Each row was made from one small tree. The marks that hang from a mark follow it in brackets, in alphabetical order. Every link used is in the known rows. Write each row's tree.
Known rows
D{N{W{G}} Q}: [ 3.24 -0.33 -0.63  1.24 -0.56 -0.88 -0.45  1.05  0.57  2.35  0.29 -1.44
 -1.62  2.71  0.33 -0.32  3.25  0.62  1.44 -1.02 -2.68  2.37 -0.40]
J{Q{D} W}: [-2.19 -0.40 -1.35  0.83 -0.21 -0.75  0.77 -0.30 -0.93 -1.03  1.89  3.31
  1.93 -1.89 -0.38 -0.46  2.46 -0.02 -0.04 -0.94  1.47  0.08  0.26]
W{G N}: [ 1.46  0.02 -0.47  0.87 -1.00  1.32 -0.73  0.42 -1.50 -0.26 -2.14 -3.35
 -2.02 -0.06  0.00  1.47 -1.75  0.67 -1.25 -0.38 -0.87  1.42  3.34]
W{J{D G Q} N}: [-2.59  1.97  0.18 -1.74 -0.83  0.45 -0.53 -0.78 -0.47  1.76 -0.60  0.69
 -1.12 -1.17  0.16 -0.43 -3.89  2.47 -2.13  0.39  3.21 -2.66 -1.30]
G{J{D Q}}: [-0.74  1.50  0.41  1.44 -0.82  2.78  0.86 -0.54  1.04  0.91 -0.02  0.76
  1.09 -2.13 -1.06 -0.76 -4.16 -0.87 -2.12 -1.86  1.84 -2.45 -0.34]
D{N Q{W{G J}}}: [ 3.51 -0.21 -0.66 -0.92  0.34 -1.00  0.78 -0.24  0.45 -0.40  2.54 -2.41
 -1.26  1.25  0.89 -0.88  3.34  2.00  1.30  0.71 -3.60  1.47 -0.92]
W{G J{Q} N}: [ 0.33  1.00 -0.77 -0.47 -2.02  0.47  0.91 -0.90 -0.28  0.65 -1.00 -3.27
 -2.49 -3.51  0.11  0.85 -1.74  3.97 -2.82 -1.19  1.96 -2.53  1.72]
Q{D{N{W{G}}}}: [ 2.32 -1.05 -0.43 -0.03  0.80 -0.84 -1.41  1.62  0.31  1.62 -2.48 -0.64
 -1.04  2.22  0.54 -0.27  4.54  0.33  1.22 -0.20 -3.78  2.44  1.48]
J{G Q W{N}}: [-3.32  0.91 -0.51 -0.49 -1.71 -0.96  0.09 -0.10 -2.24 -0.10  1.10  1.52
  1.97  0.56 -0.41  0.23 -2.60 -1.19 -0.44 -0.28  5.12  0.40 -1.41]
Q{D{N}}: [ 0.57  0.81 -1.81  0.96  0.94 -0.30 -1.00  1.72 -0.36  1.38  0.35 -0.22
 -1.43  1.34  0.72  0.49  2.65 -0.06  1.09 -0.32 -2.76  4.11  5.02]
D{J{G} N Q{W}}: [ 1.65 -0.30  1.23 -0.70  1.01 -2.68 -0.74 -0.20  0.79 -1.60  3.61  0.70
 -0.41  3.41  0.54  0.45  2.05 -0.63  4.97  0.94 -3.15  2.14 -2.00]
N{W{J{D{Q} G}}}: [-0.01 -1.23  2.22  0.22  1.56  0.61 -1.50 -0.35  1.25  1.80 -0.63  1.83
 -1.04  0.44 -0.15 -2.02  1.76  1.06 -0.25  1.58 -1.26 -3.21 -4.34]
J{D{N Q} G W}: [-1.09  0.49 -0.26 -1.72  0.40 -1.16 -1.14  0.26 -0.54 -0.79  3.03  3.40
  2.68  5.04  0.50 -1.36 -0.88 -0.43  1.86  1.31  2.62  3.42 -3.17]
W{J{G Q{D}} N}: [-1.65  1.09 -1.47 -1.95  0.79 -1.70 -0.35 -0.02  0.64  1.20 -0.60  0.64
 -2.28 -2.72 -0.05  0.77 -0.05  4.25 -0.76  0.50  1.67 -1.44  1.09]
N{W{G J{D Q}}}: [ 0.18 -0.56  2.33  0.37 -1.53  1.94 -0.20 -1.13  0.13  1.47 -2.26  0.07
 -0.40 -2.17 -0.09 -2.10  0.67  1.67 -2.65 -0.79  0.56 -5.16 -3.56]
N{W{G{J{Q}}}}: [ 1.70 -0.63  1.36  2.04 -1.36  1.72  0.94 -0.28  1.15  0.84 -2.35 -1.68
  0.93 -2.04 -1.35 -0.48 -0.79 -1.25 -2.04 -2.25  0.87 -3.67 -1.77]
J{G}: [ 0.13 -0.53  1.67  2.80 -0.85  2.68 -2.26  0.68 -2.88 -1.17 -0.11 -1.42
 -0.07  1.52 -0.32  0.38 -1.47 -2.36 -0.78  0.51 -0.43  0.12  1.34]
W{J}: [ 0.45 -0.60  1.05  3.04 -0.53  2.81 -0.27  0.10 -1.24 -0.11 -0.84 -2.88
 -1.72 -2.22  0.24  0.15  0.92 -0.68 -2.20  0.00 -1.28 -2.17  3.73]
G{W{J{D} N}}: [-1.16  0.16 -1.19  0.08 -0.59  1.77  0.93  1.00  0.33  2.29 -1.14 -0.66
 -0.74 -1.20  1.67 -0.75 -0.23 -0.29 -3.27  1.39  0.93 -1.04  1.50]
J{D G Q{W{N}}}: [-2.64  1.66  0.15 -1.86 -0.33 -0.67 -0.48 -0.22 -1.96  2.13  1.77  2.78
  0.57  1.50 -0.25 -0.89 -3.11 -0.91  0.50  0.55 -0.42  0.67 -4.29]
N{W{G J{D}}}: [ 1.08 -1.97  2.90  0.62  0.05  2.99 -1.15 -0.44 -0.25  0.47 -4.11 -0.98
 -0.52 -0.70  0.12 -1.83  1.50  0.37 -2.46  0.72 -1.74 -3.95 -1.83]

Which tree is each row?
[-2.31 -0.41  0.14 -0.26 -0.29 -0.19 -0.91  0.57 -2.71 -1.19 -0.61  0.15
  1.66  1.71 -0.20  0.54 -1.87 -2.73 -0.28  1.21  2.63  1.53  0.28] | J{G W{N}}
[-0.70  0.24  0.60  0.12  0.12  0.81 -1.10  0.27 -1.25  0.43 -1.96 -2.74
 -1.89 -0.51  0.20  0.92 -1.72  0.40 -1.62  1.30  0.76 -1.16  2.42] | W{J{G} N}
[ 0.00  0.34 -1.77 -1.79 -0.80 -1.93  0.41 -0.01 -0.65 -1.80  1.37  1.56
  2.37  0.88  0.44 -0.49  1.97  1.90  0.68 -0.95  2.93  2.24  0.01] | J{Q{D{N}} W{G}}
[ 0.30  0.45 -0.87  3.35 -2.48  2.43  2.65  0.99  1.06  0.49  1.19 -1.07
  2.27 -2.33 -0.14 -0.37 -1.45 -3.00 -3.09 -1.79  2.95 -2.12  0.60] | G{J{Q} W}
[ 0.49  0.45 -2.37  0.70  0.77 -1.88  1.18  0.47 -0.08  2.49  2.95  0.16
 -2.29  0.21 -0.05  0.71  1.55 -0.48  2.05  0.01 -5.13  3.33  0.15] | D{Q{W{N}}}
[-2.21 -1.14  2.83  0.73 -1.49 -0.20 -0.45 -1.76 -1.06 -4.49  1.38  1.96
  2.77 -0.52 -0.46  0.37 -1.10 -1.49  0.90 -0.31  4.94 -3.14 -2.31] | D{J{G Q W}}
[ 2.45 -0.57 -1.13 -1.44  0.78 -1.53  1.45 -0.79  0.85  0.06  0.93 -2.29
 -2.42 -1.38  0.28  0.25  2.03  3.29  0.44  1.06 -3.92 -0.02 -0.99] | D{Q{W{G J N}}}
[-1.40 -0.72  1.21  0.41  0.77  2.74  0.69 -0.42  0.12 -1.93 -1.40  1.50
  4.00 -0.13 -0.85 -1.13 -2.51 -3.63 -1.62  0.26  2.51 -1.17 -0.73] | G{J{D W}}
[ 0.40 -1.83  2.14  0.48  1.96 -0.01 -2.34 -0.53  0.62 -3.78 -1.30  1.02
 -1.00 -0.34 -0.18  1.49  1.53  1.01  1.97  1.22 -1.71 -1.29  1.52] | Q{D{J{G}}}
[ 3.97 -0.27 -0.32  0.51  0.61 -0.57  0.86  0.77  3.10  1.85 -1.27 -2.25
 -0.33  1.71 -0.50 -0.21  1.40  0.02  0.97 -1.14 -1.26  0.89 -0.79] | D{N{W{G{J}}} Q}
[-0.54 -0.16 -0.99  1.38 -1.36  1.20 -0.57  2.01 -1.75  0.74 -0.43 -1.45
  0.16  1.76  0.93  0.61 -1.32 -2.74 -1.63  1.18  1.38  1.39  1.31] | J{G{W{N}}}
[-0.82  0.94  0.82  0.32 -0.12  1.56  1.60 -0.59  0.39  1.02  1.45  1.79
  2.31 -1.30 -0.99 -1.57 -2.34 -2.73 -0.78 -0.97 -1.18 -1.81 -3.27] | G{J{D Q{W}}}
[-2.39  0.78 -2.87 -1.68  1.21 -2.30  2.55 -0.17  2.37  0.44 -0.51  2.39
  1.81 -2.95 -0.96  0.77 -0.57  0.64 -0.21 -1.07  3.43  0.14  0.95] | G{J{Q{D} W{N}}}
[-0.56  1.31  1.08 -0.03 -0.28  1.52 -2.60  1.15 -2.12  0.60  0.10  0.27
  0.44  4.60  0.59 -0.83 -2.60 -1.75  0.09  0.73  0.49  2.56  0.33] | J{D{N} G}
[ 1.42 -0.38 -0.06 -0.02 -0.51  1.47 -0.09 -0.29 -0.56 -0.38 -2.91 -4.52
 -2.67 -1.93  0.42  1.10 -0.92  2.37 -2.48  0.35 -0.19 -1.24  3.40] | W{G J N}
[-2.39  1.13 -1.67 -0.18 -0.81 -0.57  2.59 -0.29  0.74  0.66 -0.11  0.33
  2.26 -2.30 -1.13  0.57 -3.36 -1.79 -1.35 -1.61  4.90 -0.81  0.55] | G{J{Q W{N}}}
[ 2.76 -1.45  0.99 -1.98  1.61 -1.98 -0.50 -0.26  0.96 -3.03 -0.12  0.17
 -0.52  1.44  0.80  0.52  4.45  1.02  3.74  0.88 -4.83  2.10  0.69] | Q{D{J N} W{G}}
[-0.48 -0.07 -2.07 -0.55  2.28 -1.84  0.24  1.02 -0.58  1.89  0.09  0.97
 -1.84 -0.43  0.00  0.82  3.11 -0.76  1.60  1.02 -6.13  3.35  1.91] | Q{D W{N}}
[-3.16  0.71 -3.01 -0.97  0.09 -2.61  1.26  0.04 -0.06  0.83  1.06  3.06
  0.62 -2.08 -0.16  0.64  1.06  1.18  0.31 -0.84  2.07  1.51  1.26] | J{Q{D} W{N}}
[ 1.15  0.37 -0.28  1.19  1.44  1.88  0.73 -0.28  2.77  0.56  0.50  0.74
 -0.07 -0.96 -0.94 -0.24 -2.06  0.51 -0.66 -0.61 -1.03 -0.68 -0.39] | G{J{D{Q}}}
[ 0.81 -0.11  0.00  0.21  1.29 -1.33 -0.93  0.41  1.65 -0.76 -0.40  0.14
 -1.98  0.26  0.82  1.51  3.27  0.92  3.00 -0.16 -2.54  2.02  4.89] | Q{D{J N}}
[ 3.66 -0.76  0.72 -0.73  0.49 -2.14  0.27 -0.81  1.52 -2.46  2.73 -0.87
 -1.04  1.97  0.71  0.47  3.02  1.30  4.18  0.01 -4.12  1.97 -1.13] | D{J N Q{W{G}}}
[-0.98 -1.10  0.46 -1.38  0.79 -2.97 -0.03 -1.29  1.33 -3.00  0.90  1.80
  0.45  0.58 -0.20  1.62 -0.24  1.07  3.03  1.06  2.44  0.16 -1.34] | D{J{G W{N}} Q}
[-3.00  0.12  1.28 -1.23 -1.14 -2.07  0.10 -1.47 -0.34 -2.55  0.61  1.89
  1.54 -0.69 -0.30  1.24 -2.16 -0.37  1.31 -0.20  5.32 -1.71 -1.52] | D{J{G Q W{N}}}
[ 2.40  0.20  1.10 -1.95  0.86  1.54  0.36  0.27  0.34 -0.59 -0.81 -1.03
  2.32  2.99 -0.02 -1.53 -1.97 -2.16  0.10  0.39 -2.01  1.58 -1.75] | Q{W{G{J{D{N}}}}}
